Every row comes from one small tree of marks. The marks that hang from a mark follow it in brackets, in alphabetical order. Every link used is in the known rows. Which tree was each row made from?
Known rows:
Z(J(Q(K) W)): 12 8 14 12 6 1 4 13 7 -24 -1 -15 7 -5 -4 -3 2 12 -14 18
Q(J(W) K): 0 -6 -6 0 -1 2 -1 18 1 -9 11 -15 21 -2 -22 -4 13 1 -9 9
Y(W(K)): 13 -25 -13 5 10 31 -10 23 2 -16 -1 -3 36 7 5 1 -2 13 -18 33
J(P V W): 3 -2 3 12 9 7 7 9 -11 -7 4 1 24 -7 0 -11 0 18 -16 9
Z(J(Q V W)): 4 5 23 19 14 -8 11 4 -1 -28 -15 0 13 -15 5 1 -14 24 -18 20
Z(J(P Q(K) V W(Y))): 14 7 -1 7 -7 3 6 5 -11 -5 2 -9 -3 -14 13 -4 2 17 -14 -1
J(Q(K) V): 4 -4 -17 2 11 0 -7 23 -5 -13 -3 -15 22 -12 11 6 -12 18 -16 19
T(Q(J(P) K)): -2 1 -18 8 1 7 -6 30 -19 1 0 -22 10 -9 -5 2 9 -2 -4 15
V(J): 0 -17 2 2 11 3 2 10 -1 -13 -4 -3 25 0 -6 9 -6 10 -9 34
V(J(P W)): -6 0 14 8 10 9 9 2 -12 -2 1 4 13 -2 -8 -10 8 9 -10 17
V(J(P Q)): -15 4 1 7 13 1 2 6 -19 -1 -13 -5 5 -19 9 1 -5 6 -8 30
J(V Z): -10 -17 -5 5 7 -6 3 3 -1 -20 1 -4 39 5 -4 10 -7 14 -14 17
J(P W(K)): 10 -3 2 6 14 22 0 13 -11 -1 8 -1 24 4 -8 -6 5 3 -19 10
J(P Q(T) V W(K Y) Z): -13 4 -9 4 7 10 0 -15 -21 17 1 3 8 -7 18 9 6 -1 -12 -13
J(P(H) Q(T) V W(Y) Z): -10 1 -4 19 -9 -4 5 -19 -9 9 -5 1 8 -12 18 14 5 -1 -17 -1
V(J(P Q W Z)): -35 16 16 10 10 -3 11 -12 -16 -4 -9 4 5 -7 -4 -5 13 3 -9 11
Q(J(W) K T): -3 -7 -3 3 4 0 -3 12 0 6 14 -15 15 -5 -14 -2 12 -8 -3 2
Q(J(P(H) V W(K) Z) T): -29 0 17 16 9 -10 7 -14 -21 27 -2 14 19 1 -4 17 -2 -22 -21 -20
T(Q(J)): -1 -11 -13 11 6 3 -5 26 -7 -20 -11 -16 21 -10 -7 12 -1 7 -5 35

Which tree is each row?
-31 -7 -2 9 1 -12 3 -7 -15 15 6 -11 18 -9 -8 2 9 -20 1 5 -> Q(J(P Z) T)
-13 -1 -3 -7 5 12 2 -11 -9 -7 -9 4 12 6 -3 19 12 3 -11 10 -> V(J(Q W(K Y) Z))
-23 1 3 24 7 -16 3 -10 -12 10 -11 -1 15 -14 19 17 -12 -7 -19 8 -> J(P(H) Q(T) V Z)
3 15 19 20 8 1 4 3 -5 5 4 -14 -7 -15 9 -9 5 -3 -9 3 -> Z(J(P Q(K T) W))
-25 -7 -8 11 7 -11 3 11 -13 -19 -13 -5 26 -4 -6 19 -3 9 -6 15 -> T(Q(J(V Z)))
-20 10 15 22 17 -2 3 -14 -17 17 -9 11 13 -4 15 17 -7 -10 -26 -9 -> J(P(H) Q(T) V W(K) Z)
-22 5 -15 7 -2 0 -3 16 -17 0 2 -20 12 0 -11 5 17 -8 -1 5 -> T(Q(J(P Z) K))
-27 6 -13 7 1 -7 0 14 -25 3 -1 -11 15 -2 -2 8 6 1 -5 -5 -> T(Q(J(P V Z) K))
-19 2 0 21 2 -14 4 -4 -13 -3 -14 -3 21 -11 12 14 -11 2 -24 16 -> J(P(H) Q V Z)
-27 -5 -1 11 -5 -21 2 -5 -15 27 5 -5 19 -3 1 16 -3 -21 -13 -15 -> Q(J(P(H) V Z) K T)
-27 1 13 18 -4 -18 13 -9 -14 3 -4 7 22 -3 -12 6 4 -6 -21 -5 -> Q(J(P(H) V W Z))
0 3 -14 8 9 7 -9 14 -10 14 6 -22 5 -18 16 -3 1 -6 -6 14 -> J(P Q(K T))
-12 -13 -12 -8 -3 2 3 -5 -14 -3 3 5 29 6 -12 17 8 3 -12 -9 -> Q(J(V W(K Y) Z))
-25 -2 -12 -1 -7 -7 0 7 -14 7 13 -18 21 0 -17 -3 15 -14 -4 0 -> Q(J(P Z) K)
-31 2 -6 14 5 -10 5 7 -25 -4 -10 -4 18 -8 -1 10 2 5 -5 7 -> T(Q(J(P V Z)))
